What can hang from each mark:
doba: kode
kode: doba laboki nogu tulo
laboki: kode monuma refi
nogu: kode monuma
monuma: laboki nogu

Every row comes from one small tree of marks. Brackets hold a mark, then the marks that hang from it, in alphabetical order. Every link used is in the known rows. Which tree was each row made from?
Known rows:
[nogu [monuma [laboki kode]]]: [ 1.02 -2.30  1.32  0.25 -0.39  0.60  0.25 -1.82 -0.57  0.24 -1.07 -0.51
 -1.31  0.87  0.25 -0.83 -0.45  0.95 -0.77 -0.59 -3.17 -0.75  1.87]
[laboki [monuma [nogu [kode doba]]]]: [ 0.29 -1.01  0.55  0.25 -1.86 -0.74  0.17 -3.22  1.09 -0.45 -0.15  0.08
 -1.14 -0.50 -0.62 -0.67 -0.38  0.67  0.08 -0.70 -1.40  0.83  0.33]
[nogu [kode doba tulo] [monuma laboki]]: [ 0.90 -0.82 -0.27  0.31 -0.94  1.98  0.39 -1.49  0.12 -0.77 -0.31 -2.05
 -1.59  1.73  0.63 -0.07  0.48 -0.06 -1.37 -1.23 -2.70  0.22  1.72]
[monuma [laboki refi] nogu]: [ 0.80 -2.21  1.18  0.18 -0.39  0.19  0.75 -3.82  0.31  0.95 -0.79  0.28
 -0.85 -0.05  0.42 -1.02 -0.83 -0.44 -0.94 -0.95 -1.95 -0.07  0.66]
[doba [kode [laboki monuma refi] nogu]]: [-3.14 -1.38 -0.44  0.19  3.47 -3.06 -0.39 -2.87  1.53 -0.21 -1.45 -1.75
 -1.03  0.57 -0.23 -1.57 -1.77  0.97  0.18 -0.02 -1.94 -2.12  0.27]
[nogu [kode doba]]: [ 0.80  0.71  0.87  0.36 -1.41  1.01 -0.13 -2.11  0.49 -0.23  1.02 -0.53
 -1.38 -0.06  0.63 -0.16  0.06  0.53 -0.73 -1.05 -1.49  0.60  0.81]
[nogu [kode doba [laboki refi] tulo]]: [-0.72  0.39 -1.20  0.30  1.68  1.17 -1.32 -1.24  1.44 -0.49  0.40 -2.13
 -1.54  0.51 -0.22 -0.23  1.08  0.44 -0.79 -1.35 -1.32 -0.67  0.89]
[doba [kode nogu tulo]]: [-0.75 -3.55 -0.26  0.34  0.27 -1.68  0.22 -3.61  0.65 -2.00 -1.12 -0.49
 -0.76  1.23  1.96 -0.59 -0.25  1.45 -0.63  0.63 -1.65 -0.77  0.76]
[kode doba laboki [nogu monuma]]: [-0.25 -0.62 -0.38 -0.53  0.59 -0.33 -1.57 -1.27  0.45 -0.54 -0.35 -2.46
 -1.49  0.80 -0.22 -1.11 -0.59  1.58 -0.88 -0.99 -1.61 -0.55  1.65]
[doba [kode laboki nogu]]: [-0.63 -1.01  0.68  0.04  1.56 -1.51  0.37 -1.84  0.45 -0.85 -1.14 -0.86
 -0.82  0.45  0.19 -1.05 -1.46  1.38 -0.65 -0.18 -1.74 -1.26  1.11]
[nogu [monuma laboki]]: [ 1.40 -0.92  1.51 -0.10 -0.65  1.31  0.49 -2.21 -0.55  0.91 -0.52 -1.16
 -1.27  1.11  1.29 -0.73 -0.76 -0.12 -1.25 -0.88 -2.68 -0.46  1.48]
[kode laboki nogu tulo]: [-0.21 -3.13 -0.16  0.03  0.98 -0.94 -0.11 -2.33  0.76 -1.47 -0.43 -1.47
 -1.26  0.56  0.48 -0.49  0.63  0.54 -1.17 -0.06 -1.05 -0.56  1.25]
[nogu [kode tulo]]: [ 0.79 -1.81  0.53  0.24 -0.56  0.65  0.57 -2.74  0.51 -1.12  0.36 -0.49
 -1.03  0.44  1.09  0.12  0.97 -0.19 -0.47 -0.18 -1.02  0.30  0.69]
[kode laboki]: [ 0.80  0.04  1.37 -0.09  0.60  0.63 -0.59 -1.43  0.26  0.80  0.17 -0.60
 -1.09 -0.28  0.66 -0.65 -0.03  0.49 -1.22 -0.84 -1.47 -1.00  1.09]
[nogu [kode doba] [monuma [laboki refi]]]: [-0.05  0.66  0.07  0.06  0.48  1.64  0.06 -1.94  0.32  0.58  0.01 -2.32
 -1.62  1.28 -0.23 -0.70 -0.77 -0.35 -0.55 -1.73 -2.63 -0.08  1.15]
[laboki refi]: [-0.17 -0.79  0.80  0.00  0.48  0.25 -1.08 -3.50  0.66  0.97  0.44 -0.47
 -1.05  0.13  1.49 -0.77 -0.12  0.17 -0.49 -0.62 -1.35 -0.77  0.28]
[monuma [laboki refi]]: [ 0.12 -0.85  1.15  0.46  0.38  0.74  0.64 -3.22  0.22  1.31 -0.02 -0.68
 -1.38  0.47  1.37 -0.67 -0.48 -0.74 -1.24 -0.99 -2.51 -0.61  0.73]
[nogu kode]: [ 1.00 -0.19  1.61  0.08 -0.69  0.45  0.90 -2.67  0.19 -0.17  0.67 -0.14
 -1.00 -0.27  0.56 -0.21 -0.12 -0.28 -0.22 -0.60 -0.97  0.40  0.54]
[nogu kode [monuma laboki]]: [ 1.41 -0.42  1.62 -0.14 -0.42  1.21  1.57 -1.75 -0.53  0.20 -0.33 -1.32
 -1.18  0.89  0.01 -0.48 -0.91 -0.82 -0.63 -1.05 -2.24  0.19  1.35]
[nogu kode monuma]: [ 1.05 -0.35  1.23 -0.58 -0.30  0.71  0.05 -2.14 -0.06 -0.19  0.08 -0.94
 -0.90  0.44  0.12 -0.62 -0.41  0.06  0.27 -0.65 -1.15  0.08  0.86]
[kode doba]: [ 0.80  0.02  0.75  0.38 -1.69  1.07 -1.06 -2.42  0.45  0.44  0.73 -0.38
 -1.44  0.18  1.96 -0.40  0.27  1.17 -1.37 -0.94 -1.93 -0.08  0.93]
[monuma laboki]: [ 1.25 -1.01  1.99  0.52 -0.99  1.03  1.35 -2.60 -0.26  0.85  0.06 -0.33
 -1.35  0.36  1.72 -0.40 -0.43 -0.46 -1.72 -0.76 -2.53 -0.14  1.12]

Which tree is each row?
[-1.79 -5.93 -0.51  0.85  0.01 -3.05  0.09 -3.89  1.15 -2.35 -1.11 -0.44
 -1.48  0.59  0.42 -0.57  0.77  1.31  0.03  1.14 -1.86 -0.44  0.89]	[laboki [kode nogu tulo] monuma]
[-1.94 -1.63  0.39  0.27  1.90 -2.87  0.28 -2.30  1.04 -0.79 -1.45 -1.23
 -1.07  0.42  0.04 -1.25 -1.72  1.18 -0.21  0.23 -2.07 -1.71  0.62]	[doba [kode [laboki monuma] nogu]]
[-0.82 -3.65 -0.56  0.53  0.87 -0.14 -1.63 -3.26  0.98 -0.67 -0.45 -0.15
 -1.19  0.48  1.07 -0.53  1.30  1.27 -0.25  0.07 -1.77 -1.10  0.80]	[laboki [kode tulo] refi]
[ 0.04 -2.84 -0.52  0.87 -1.19  0.57 -1.68 -2.18  0.66 -1.27 -0.13  0.03
 -1.48  0.62  1.46 -0.17  1.66  2.40 -1.24 -0.23 -2.29 -0.44  1.49]	[laboki [kode doba tulo]]
[-0.51 -3.02  0.09  0.68 -1.24 -1.48 -0.62 -2.69  0.52 -1.57  0.01 -0.26
 -1.56  0.03  0.32 -0.63  0.03  2.32 -0.69 -0.07 -2.06  0.24  1.36]	[laboki [kode doba nogu]]
[-0.15 -2.49 -0.81  0.29 -0.42 -0.52 -1.47 -2.25  1.51 -0.44 -0.91 -0.84
 -1.27  0.23  0.06 -0.77  0.91  1.41 -1.20 -0.66 -1.76 -0.64  1.05]	[kode doba [laboki [monuma nogu]] tulo]
[-1.48 -3.64 -0.47  0.29  1.42 -2.21 -0.08 -2.73  1.33 -1.30 -0.73 -1.79
 -1.45  0.59  0.36 -0.66  0.49  0.31 -0.64  0.33 -1.35 -0.89  0.90]	[kode [laboki monuma] nogu tulo]
[-0.82 -0.22 -1.26  0.29  1.52  1.03 -2.47 -1.59  1.41  0.15  0.18 -2.02
 -1.57  0.76  1.10 -0.55  1.22  1.14 -1.56 -1.22 -1.81 -1.42  1.00]	[kode doba [laboki refi] tulo]
[ 0.63  1.63  0.35 -0.46  0.54  1.43 -1.07 -0.12  0.30  0.05  0.11 -2.12
 -1.33  0.44 -0.99 -0.69 -0.30  0.87 -0.51 -1.60 -1.61 -0.43  1.50]	[nogu [kode doba laboki] monuma]
[-0.31 -3.60 -0.33  0.14  0.67 -0.89  1.16 -2.76 -0.10 -1.52 -2.16 -1.78
 -0.94  2.45  1.38 -0.84 -1.08  0.78 -1.02  0.18 -2.89 -0.94  1.60]	[doba [kode [nogu [monuma laboki]] tulo]]
[-1.76 -0.80 -0.08 -0.06  3.08 -1.84 -0.46 -2.37  0.92 -0.32 -1.14 -1.41
 -0.83  0.42 -0.04 -1.36 -1.57  1.17 -0.25 -0.30 -1.59 -1.79  0.68]	[doba [kode [laboki refi] nogu]]
[-1.50 -1.37  0.06 -0.11  2.34 -1.78 -1.15 -2.80  1.48  0.69 -2.01 -0.31
 -0.42 -0.15 -0.56 -1.73 -1.59  1.29  0.21 -0.50 -1.87 -2.08  0.25]	[doba [kode [laboki [monuma nogu] refi]]]
[ 1.17 -1.17 -0.40  0.02 -0.47  0.76 -0.39 -1.40  0.98 -1.24 -0.49 -0.68
 -0.94 -0.10 -0.94 -0.34  0.90  0.97 -0.95 -1.15 -0.95  0.37  1.29]	[monuma [nogu [kode doba laboki tulo]]]
[-0.61 -1.23 -0.49  0.01  2.27  0.47 -1.64 -2.11  1.15  0.27 -0.26 -1.54
 -1.15  0.57  0.92 -0.64  1.01  0.31 -1.06 -0.70 -1.37 -1.53  0.78]	[kode [laboki refi] tulo]
[-1.45 -2.95 -1.45 -0.66  2.96 -1.00 -1.67 -2.31  1.06 -0.98 -1.07 -2.97
 -1.17  1.43 -0.20 -1.08  0.19  0.61 -0.24 -0.31 -1.10 -1.31  1.13]	[kode [laboki refi] [nogu monuma] tulo]
[ 1.18 -4.13 -0.14  1.10 -2.23  0.61  0.11 -2.49  0.32 -1.15 -1.20  0.57
 -1.31  0.49  0.46 -0.39  0.93  1.80 -1.74 -0.59 -3.03  0.20  1.87]	[monuma [laboki [kode doba tulo]] nogu]
[-2.17 -4.21 -0.80  0.84  1.23 -1.44 -1.52 -3.72  1.55 -0.56 -0.85 -0.49
 -1.40  0.59  0.85 -0.70  1.22  1.05  0.14  0.37 -2.00 -1.51  0.48]	[laboki [kode tulo] monuma refi]
[ 0.17 -2.04 -0.42 -0.32  1.56  0.03 -0.28 -2.36  1.26 -0.64 -0.68 -0.71
 -0.60 -0.27 -1.26 -0.70  0.42 -0.02 -0.12 -0.85 -0.39 -0.32  0.61]	[monuma [nogu [kode [laboki refi] tulo]]]
[ 0.80 -1.76  0.14 -0.40  0.01  0.91 -0.19 -2.34  0.28 -1.10 -0.21 -1.34
 -0.92  1.12  0.64 -0.26  0.60  0.12 -0.02 -0.36 -1.07 -0.04  0.95]	[nogu [kode tulo] monuma]
[ 0.39 -2.44  0.98 -0.16 -0.38 -0.49  1.37 -2.87 -0.42 -0.34 -0.73 -1.65
 -1.33  1.21  0.54 -0.90 -1.15 -0.24 -0.97 -0.48 -2.35  0.05  1.49]	[kode [nogu [monuma laboki]]]
[-1.76 -1.88 -1.76  0.27  1.74 -0.84 -1.61 -2.25  1.51 -1.07 -0.04 -2.45
 -1.63  0.86  0.26 -0.71  0.79  1.15 -1.20 -0.66 -1.47 -0.77  1.06]	[kode doba [laboki refi] nogu tulo]
[-2.48 -1.47 -1.01  0.38  3.30 -0.94 -1.39 -2.30  1.73  0.13 -1.58 -1.56
 -1.00  1.15  0.98 -1.07 -0.11  1.00 -0.36 -0.20 -2.27 -2.86  0.41]	[doba [kode [laboki monuma refi] tulo]]
[ 1.90 -0.73  1.23  0.47 -2.45  0.99  1.76 -2.37  0.09 -0.19 -0.13  0.08
 -1.19 -0.31 -0.46 -0.40 -0.61 -0.01 -1.19 -1.41 -2.22  1.26  1.20]	[monuma laboki [nogu [kode doba]]]
[-0.67  0.52  0.39  0.44  0.07  0.05 -1.49 -1.40  1.11  0.76  0.13 -1.42
 -1.71  0.05  0.38 -0.75  0.06  1.02 -1.22 -1.02 -2.21 -1.17  1.01]	[kode doba [laboki monuma]]
[ 1.21 -1.74  0.50  0.02 -0.31  1.46  1.37 -2.00 -0.18 -0.74 -0.62 -1.66
 -1.22  1.55  0.46 -0.16  0.20 -0.83 -0.81 -0.67 -2.20  0.04  1.40]	[nogu [kode tulo] [monuma laboki]]
[ 0.64 -0.85 -0.23  0.49 -1.30  1.18 -0.33 -2.21  0.80 -1.29  0.67 -0.95
 -1.44  0.67  1.24  0.21  1.27  0.66 -0.91 -0.74 -1.43  0.47  0.91]	[nogu [kode doba tulo]]
[-1.80  1.24 -0.34  0.30  1.85 -0.27 -1.12 -1.56  1.72  0.53  0.37 -2.15
 -1.73 -0.08 -1.08 -0.80 -0.25  0.15 -0.14 -1.38 -1.66 -0.93  0.35]	[nogu [kode doba [laboki monuma refi]]]
[ 2.07 -1.69  2.10  0.23 -1.48  0.37  2.64 -2.88 -0.18 -0.14 -0.52  0.50
 -0.81 -0.41 -0.60 -0.45 -0.85 -0.86 -0.73 -0.85 -1.70  1.10  0.95]	[monuma laboki [nogu kode]]
[-0.94 -3.57 -0.52  0.09  0.52 -1.24 -0.04 -4.40  1.70 -0.88 -0.72 -0.31
 -0.77  0.06 -0.57 -0.70  0.42 -0.26  0.76 -0.09 -0.75  0.02 -0.20]	[laboki [monuma [nogu [kode tulo]]] refi]
[-0.48 -2.20 -1.01  0.29  0.27 -0.49 -0.93 -1.76  1.03 -1.47 -0.08 -1.91
 -1.65  0.78  0.66 -0.39  0.85  1.31 -1.70 -0.48 -1.51 -0.38  1.43]	[kode doba laboki nogu tulo]
[ 0.69  1.69  0.74  0.15  0.20  1.25 -0.31 -0.59  0.61 -0.04  0.73 -1.24
 -1.42 -0.33 -0.43 -0.30 -0.06  0.62 -1.04 -1.47 -1.48 -0.08  1.17]	[nogu [kode doba laboki]]
[ 0.12 -0.84  0.78 -0.13  0.90  0.88 -0.22 -2.76  0.01  1.34 -0.53 -1.69
 -1.27  1.17  0.92 -1.02 -0.74 -0.39 -0.84 -1.08 -2.52 -0.97  1.08]	[nogu [monuma [laboki refi]]]
[-0.30 -0.60  0.12  0.17  0.17 -0.69 -0.64 -1.59  0.69 -0.65  0.27 -1.63
 -1.58  0.06  0.08 -0.75 -0.32  1.25 -1.39 -0.84 -1.57 -0.29  1.33]	[kode doba laboki nogu]
